Known rows, with every way that one mark hangs from another:
(j_710 j_90 j_252): [ 0.16 -0.04  0.30 -0.10  0.34 -0.11 -0.10  0.16 -0.13  0.10 -0.18  0.23
  0.30  0.09  0.06 -0.01  0.25  0.36]
(j_883 j_152): [ 0.17 -0.14  0.18  0.12  0.20 -0.04 -0.13  0.09 -0.06  0.02 -0.15  0.22
 -0.03 -0.07  0.27  0.01  0.11  0.10]
(j_904 j_546 (j_710 j_152)): [ 0.25  0.11  0.07  0.37  0.25 -0.04 -0.34 -0.22  0.09 -0.11 -0.35  0.35
  0.21 -0.16  0.12 -0.22  0.11  0.03]
(j_710 j_90 j_866): [ 0.20  0.06  0.31 -0.20  0.14 -0.06 -0.22  0.22 -0.19  0.18 -0.11  0.25
  0.20  0.04  0.01 -0.03  0.19  0.18]
(j_686 (j_90 (j_152 j_883))): [-0.03 -0.03  0.06 -0.04  0.23 -0.20  0.05  0.01 -0.36  0.03 -0.13  0.17
  0.03  0.17  0.12  0.18 -0.09  0.15]
(j_710 j_152 j_252 j_866): [ 0.36 -0.01  0.44  0.12  0.27 -0.09 -0.19  0.11 -0.21  0.03 -0.29  0.06
  0.32 -0.05  0.16  0.02  0.38  0.31]
(j_710 (j_90 j_686) (j_152 j_883) j_252): [ 0.27  0.00  0.07  0.15  0.48 -0.13  0.05  0.15 -0.46  0.17 -0.28  0.16
  0.29  0.03 -0.10  0.16  0.25  0.29]
(j_710 j_152 j_866): [ 0.33  0.06  0.27  0.13  0.16 -0.05 -0.20  0.13 -0.20  0.07 -0.26  0.13
  0.09 -0.09  0.16  0.00  0.23  0.12]
(j_90 (j_152 j_883) (j_686 j_866)): [-0.09  0.18  0.05 -0.01  0.37 -0.18  0.05  0.12 -0.47  0.06  0.03  0.19
 -0.10  0.01  0.28  0.20 -0.10  0.00]
(j_904 j_546 (j_710 j_152 j_252)): [ 0.28  0.03  0.23  0.35  0.31 -0.08 -0.33 -0.21  0.08 -0.14 -0.37  0.26
  0.39 -0.12  0.16 -0.19  0.24  0.26]
(j_904 (j_710 (j_90 j_152) j_252)): [ 0.28  0.01  0.24 -0.08  0.23 -0.19 -0.10 -0.01 -0.04  0.11 -0.17  0.20
  0.42  0.17  0.21  0.06  0.09  0.36]
(j_686 (j_90 (j_152 j_883)) j_866): [-0.13  0.01  0.17 -0.07  0.27 -0.13  0.08  0.16 -0.33 -0.02 -0.02  0.19
 -0.11  0.18  0.26  0.17 -0.06  0.03]
(j_546 (j_904 (j_710 (j_90 j_152)))): [ 0.22  0.11  0.10 -0.04  0.10 -0.23 -0.23 -0.06 -0.10  0.11 -0.12  0.44
  0.33 -0.05  0.10 -0.18 -0.06  0.14]
(j_710 (j_90 j_686) (j_152 j_883) j_252 j_866): [ 0.34  0.01  0.20  0.08  0.38 -0.13 -0.05  0.22 -0.53  0.23 -0.25  0.12
  0.38  0.02 -0.10  0.18  0.37  0.29]
(j_686 (j_90 j_152) j_866): [-0.08  0.10  0.12 -0.14  0.16 -0.15  0.08  0.22 -0.27 -0.08 -0.04  0.20
 -0.15  0.13  0.27  0.07 -0.03  0.03]
(j_904 j_546 j_710): [ 0.08  0.09  0.16  0.17  0.20 -0.06 -0.40 -0.25  0.14 -0.10 -0.21  0.41
  0.24 -0.10  0.12 -0.22  0.05  0.04]
(j_710 (j_152 j_883)): [ 0.20 -0.05  0.19  0.29  0.39 -0.02 -0.09  0.02 -0.25  0.08 -0.29  0.17
  0.01 -0.05  0.13  0.04  0.09  0.15]
(j_710 (j_90 j_686) j_252 j_866): [ 0.21  0.11  0.19 -0.20  0.26 -0.17 -0.11  0.22 -0.39  0.13 -0.09  0.20
  0.39  0.02 -0.07  0.13  0.33  0.28]
(j_546 (j_904 (j_710 j_90 j_152 j_252))): [ 0.41 -0.05  0.27  0.22  0.28 -0.11 -0.27  0.00 -0.07  0.06 -0.32  0.35
  0.50 -0.10 -0.02 -0.25  0.29  0.28]
(j_904 j_546 (j_710 (j_90 j_686) (j_152 j_883))): [ 0.21  0.11 -0.14  0.35  0.35 -0.08 -0.18 -0.14 -0.20  0.08 -0.31  0.38
  0.26 -0.06 -0.14 -0.07  0.08 -0.01]

Rows:
[-0.01  0.10  0.16 -0.13  0.46 -0.24  0.12  0.25 -0.49  0.14  0.00  0.18
  0.19  0.16  0.19  0.23  0.09  0.24]
(j_710 (j_90 (j_152 j_883) (j_686 j_866)) j_252)
[ 0.19  0.08  0.18 -0.19  0.29 -0.30  0.00  0.14 -0.56  0.23 -0.06  0.11
  0.41  0.14  0.06  0.27  0.18  0.33]
(j_710 (j_90 (j_152 j_883) j_686) j_252 j_866)
[ 0.35 -0.02  0.32  0.31  0.28 -0.08 -0.31 -0.12 -0.03 -0.06 -0.27  0.28
  0.46 -0.20  0.08 -0.24  0.23  0.26]
(j_546 (j_904 (j_710 j_152 j_252)))
[ 0.26  0.06  0.35 -0.26  0.18 -0.28 -0.12  0.18 -0.27  0.17 -0.15  0.13
  0.37  0.14  0.22  0.08  0.26  0.40]
(j_710 (j_90 j_152) j_252 j_866)
[ 0.13  0.08  0.11  0.07  0.18 -0.08 -0.36 -0.12  0.12  0.00 -0.21  0.47
  0.28  0.01  0.00 -0.23  0.06  0.10]
(j_904 j_546 (j_710 j_90))
[ 0.29 -0.03  0.50 -0.09  0.14 -0.13 -0.41  0.03 -0.07  0.09 -0.09  0.40
  0.63 -0.03 -0.04 -0.21  0.31  0.33]
(j_546 (j_904 (j_710 j_90 j_252 j_866)))
[ 0.51 -0.06  0.43  0.11  0.21 -0.05 -0.24  0.11 -0.05  0.13 -0.30  0.19
  0.47  0.08  0.05 -0.02  0.38  0.32]
(j_904 (j_710 j_90 j_152 j_252 j_866))
[ 0.01  0.15 -0.09  0.00  0.31 -0.23  0.03 -0.03 -0.50  0.13 -0.09  0.17
  0.07 -0.01  0.16  0.20 -0.08  0.10]
(j_90 (j_152 j_883) j_686)
[ 0.34  0.02  0.19  0.28  0.33 -0.10 -0.28 -0.10  0.07 -0.01 -0.42  0.34
  0.45 -0.02  0.05 -0.20  0.28  0.27]
(j_904 j_546 (j_710 j_90 j_152 j_252))
[ 0.34 -0.01  0.28  0.27  0.24 -0.07 -0.37 -0.08 -0.06  0.13 -0.33  0.38
  0.34  0.04 -0.04 -0.14  0.21  0.07]
(j_904 j_546 (j_710 j_90 (j_152 j_883) j_866))
[-0.03  0.31 -0.04 -0.08  0.25 -0.19  0.06  0.18 -0.36  0.01  0.02  0.21
 -0.08 -0.05  0.31  0.13 -0.05 -0.02]
(j_90 j_152 (j_686 j_866))
[ 0.22  0.08 -0.11  0.18  0.39 -0.09  0.05  0.16 -0.46  0.23 -0.28  0.23
  0.08 -0.01 -0.11  0.12  0.11  0.07]
(j_710 (j_90 j_686) (j_152 j_883))
[ 0.40  0.05  0.32  0.23  0.08 -0.05 -0.40 -0.07 -0.09  0.01 -0.23  0.32
  0.36 -0.20  0.06 -0.25  0.22  0.06]
(j_546 (j_904 (j_710 j_152 j_866)))
[ 0.11  0.09  0.02 -0.11  0.41 -0.31  0.09  0.11 -0.52  0.19 -0.12  0.17
  0.30  0.12  0.07  0.23  0.09  0.35]
(j_710 (j_90 (j_152 j_883) j_686) j_252)
[ 0.18  0.03  0.46  0.07  0.20 -0.10 -0.50 -0.20  0.07 -0.12 -0.15  0.28
  0.53 -0.03  0.13 -0.15  0.30  0.28]
(j_904 j_546 (j_710 j_252 j_866))
[ 0.16  0.08  0.31  0.08  0.09 -0.05 -0.49 -0.18  0.08 -0.09 -0.14  0.35
  0.33 -0.09  0.11 -0.19  0.16  0.06]
(j_904 j_546 (j_710 j_866))
[ 0.24 -0.05  0.56 -0.01  0.14 -0.09 -0.47 -0.11 -0.07 -0.04 -0.07  0.28
  0.61 -0.11  0.06 -0.22  0.27  0.30]
(j_546 (j_904 (j_710 j_252 j_866)))
[ 0.14  0.00  0.17  0.03  0.21 -0.20 -0.23 -0.10 -0.17  0.19 -0.11  0.42
  0.35  0.04  0.07 -0.13 -0.05  0.15]
(j_546 (j_904 (j_710 (j_90 (j_152 j_883)))))
[ 0.28 -0.08  0.28  0.32  0.44 -0.09 -0.29 -0.15 -0.03  0.04 -0.39  0.31
  0.47  0.06  0.02 -0.12  0.26  0.28]
(j_904 j_546 (j_710 j_90 (j_152 j_883) j_252))
[ 0.49 -0.01  0.43  0.11  0.19 -0.10 -0.37  0.07 -0.11  0.09 -0.27  0.31
  0.60 -0.07 -0.06 -0.22  0.37  0.30]
(j_546 (j_904 (j_710 j_90 j_152 j_252 j_866)))
[ 0.15  0.13  0.01  0.06  0.30 -0.17 -0.25 -0.12 -0.09 -0.03 -0.18  0.38
  0.51 -0.03 -0.09 -0.07  0.19  0.20]
(j_904 j_546 (j_710 (j_90 j_686) j_252))
[ 0.15  0.22 -0.09 -0.01  0.26 -0.33 -0.17 -0.15 -0.18  0.00 -0.16  0.31
  0.48  0.01  0.09 -0.01  0.07  0.23]
(j_904 j_546 (j_710 (j_90 j_152 j_686) j_252))
[ 0.37 -0.14  0.45  0.08  0.37 -0.09 -0.14  0.19 -0.30  0.22 -0.29  0.12
  0.37  0.10  0.02  0.08  0.38  0.40]
(j_710 j_90 (j_152 j_883) j_252 j_866)
[ 0.16 -0.03  0.40  0.11  0.25 -0.11 -0.36 -0.16  0.00 -0.07 -0.11  0.33
  0.50 -0.15  0.07 -0.21  0.17  0.30]
(j_546 (j_904 (j_710 j_252)))
[ 0.22  0.13  0.21 -0.25  0.09 -0.23 -0.11  0.20 -0.26  0.21 -0.11  0.21
  0.18  0.09  0.20  0.05  0.10  0.18]
(j_710 (j_90 j_152) j_866)
